In the rows, 128 means zero.
Known rows, with every step that occurs:
gire dimalad pefu zopu nasu: [150 138 132  80 145  63 171 113 109 138 214 140 150 121 143 134  69 135
 158 168 145 133  88 130 135]
pefu zopu: [164 135 156 102 156  87 178 128 114 150 166 126 131 103 118 102  76 155
 157 165 142 129 107 121 136]
nasu zopu pefu dimalad deba baniv: [173 121 173 117 128 110  98  88 134 106 232 195 119  95 146 128  82 154
 137 169 139 127 114  84  75]
baniv gire: [150 105 169 108 150 114 139  92 100 129 150 171 108 112 120 137  68 139
 158 131 121 136 137 129 108]
nasu zopu: [149 124 143  87 145 105 147 118 128 136 137 190  97 119 139 115  82 157
 180 153 132 129 102 135 113]
gire baniv: [172 144 133  95 133 120 201  94 130 155 147 139  97 132 110 114  90 128
 153 144 128 111 130 114 119]
vomez dimalad pefu: [154 133 163 102 125 131 126  87 100 126 166 131 127 115 130 146  86 133
 171 158 145 139 112 122 113]
deba baniv: [167 139 167 110 146 136 150  96 143 131 156 172 118 117 121 113  64 134
 162 159 130 133 113 117  99]
dimalad pefu baniv deba: [165 144 167 116 138 122 150  88 144 139 193 120 102 158 104 133  83 110
 187 125 133 100 118 139  86]
baniv deba dimalad: [186  95 161 117 142  90 113 112  97 140 185 136 103 128 144 153  96 119
 206 146 129 105 148 117  81]
dimalad deba: [163 106 138  94 143  97 121 105 123 126 167 167  96 142 124 152  97 136
 142 159 139 146 125  83  91]
pefu dimalad vomez: [175 152 153 114 156  99 135 114  99 132 175 148 112 118 126 144  99 135
 175 181 126 153 137 100 129]
nasu zopu pefu dimalad: [165 143 169 121 142  96 106 107 106 112 194 177 128 107 151 114 102 156
 173 170 129 112 115 128 111]
nasu zopu pefu: [143 132 156  96 129 110 127  99 131 117 163 170 109 121 143  92  73 159
 146 150 143 128 106 121 109]
baniv gire dimalad pefu zopu nasu: [144 117 147  83 143  66 168  98  94 134 224 148 150 103 140 143  54 140
 148 148 139 135 100 136 131]
vomez baniv: [186 140 144 108 139 125 170 114 120 158 152 145 108 120 125 121  85 129
 166 152 136 114 124 124  90]
nasu zopu pefu baniv gire: [143 111 178 122 132 120 154  85 134 122 183 174 109  91 116  99  62 161
 158 120 129 113 121 134 106]
gire baniv deba dimalad pefu: [180 120 150  96 110 107 160  76 122 136 206 100 104 139 131 150  87 104
 168 126 148 101 148 113  81]
vomez baniv gire dimalad: [162  98 152 107 151 113 165  86  74 150 198 156 116 103 132 137  67 140
 178 146 126 117 135 138  82]
pefu baniv gire: [158 111 172 129 152 120 168  94 127 135 162 166 110 105 101 125  75 141
 178 127 118 117 132 137 110]
baniv deba dimalad pefu zopu: [175 116 168 100 130  79 157 107 109 139 223  86 134 108 134 133  73 131
 165 145 160 115 126 117 104]
pefu dimalad deba baniv bola: [186 126 206 109 132 126 102  73 179 116 218 179 106 123 134 130  80 137
 164 173 141 124 140  90 106]
gire baniv deba: [176 134 149 100 133 116 168  88 113 167 175 125  78 149 117 125  88 115
 170 126 118  92 136 121  93]

Rows:
[159  88 179 107 136 126 125  73 120 120 193 187 104  96 119 148  54 141
 124 132 130 147 136  89  76] : dimalad deba baniv gire
[176 115 139 102 139  98 148 116 113 134 163 132 104 111 134 143  85 135
 172 167 144 160 150  79 118] : deba dimalad vomez
[168 119 150  97 126 106 141  95 130 110 175 129 128 130 136 150  86 120
 170 151 157 135 135 116  98] : deba dimalad pefu
[146 112 159  98 150 123 158  75  95 135 201 157 110  99 122 134  41 145
 153 158 130 168 137  98 106] : deba baniv gire dimalad vomez
[188 107 172 140 131 100 128 102 126 132 214 119 111 123 130 125  95 124
 199 138 135  87 145 113  78] : zopu pefu baniv deba dimalad
[189 116 139  99 121 101 166  98 106 160 194 104  80 119 129 144  84 118
 171 142 135 128 165  78 101] : gire baniv deba dimalad vomez
[186 123 169 123 146 112 111  96 126 118 212 185 123 108 130 153  94 134
 154 175 129 131 124  85  78] : pefu dimalad deba baniv
[167 137 139  95 151  65 164 138 116 151 172 159 134 109 137 122  78 142
 159 164 130 127  94 124 145] : pefu zopu nasu
[163 140 165 124 131 135 162  93 132 133 176 128 128 110 107 131  93 134
 192 152 141 117 108 131 114] : vomez dimalad pefu baniv
[149 101 157 121 164 107 171  87  99 137 196 164 120 111 113 130  75 145
 197 146 118 114 128 143 103] : pefu baniv gire dimalad
[155 148 158  89 139  94 181 107 128 135 183 105 139 114 114 111  66 144
 138 154 161 138 102 122 131] : dimalad pefu zopu
[177 120 151  94 129  58 144 119 111 141 226 122 136 115 151 150  75 121
 170 145 146 114 111 121 115] : baniv deba dimalad pefu zopu nasu
[163 150 162 133 139 124 162  98 155 124 172 140 121 130 105  90  85 139
 163 149 137 109 115 121 111] : zopu pefu baniv
[159 134 159 113 147 113 154  80 125 141 220 120 110 161 113 135  82 113
 204 136 131  98 116 145  80] : gire dimalad pefu baniv deba
[196 124 147  97 119  67 163 121 111 158 236 110 135 103 153 149  72 118
 166 140 150 100 115 121  98] : vomez baniv deba dimalad pefu zopu nasu
[165 100 173 123 129 115 167  81 133 115 193 139 126  98 111 146  74 130
 176 120 142 119 145 131  97] : deba dimalad pefu baniv gire
[168 132 177 127 130 130 134  87 114 148 202 115 107 129 113 141  90 120
 205 135 129  98 115 137  90] : vomez dimalad pefu baniv deba
[162 121 143  87 134  76 186 100  92 151 236 134 146  90 142 140  51 137
 147 143 144 121 104 136 115] : vomez baniv gire dimalad pefu zopu nasu
[147  83 155 117 141  98 131  71 106 116 241 159 113 117 119 139  78 149
 142 145 139 129 132  91  76] : zopu pefu baniv gire dimalad deba
[153 143 143 108 149 117 185  86 144 127 196 133 130 144 107 125  84 128
 191 155 143 117 108 143 104] : gire dimalad pefu baniv
[162  75 189 120 128 134 108  73  91 129 201 181 109  68 128 158  61 151
 140 142 127 145 134  86  78] : vomez dimalad deba baniv gire
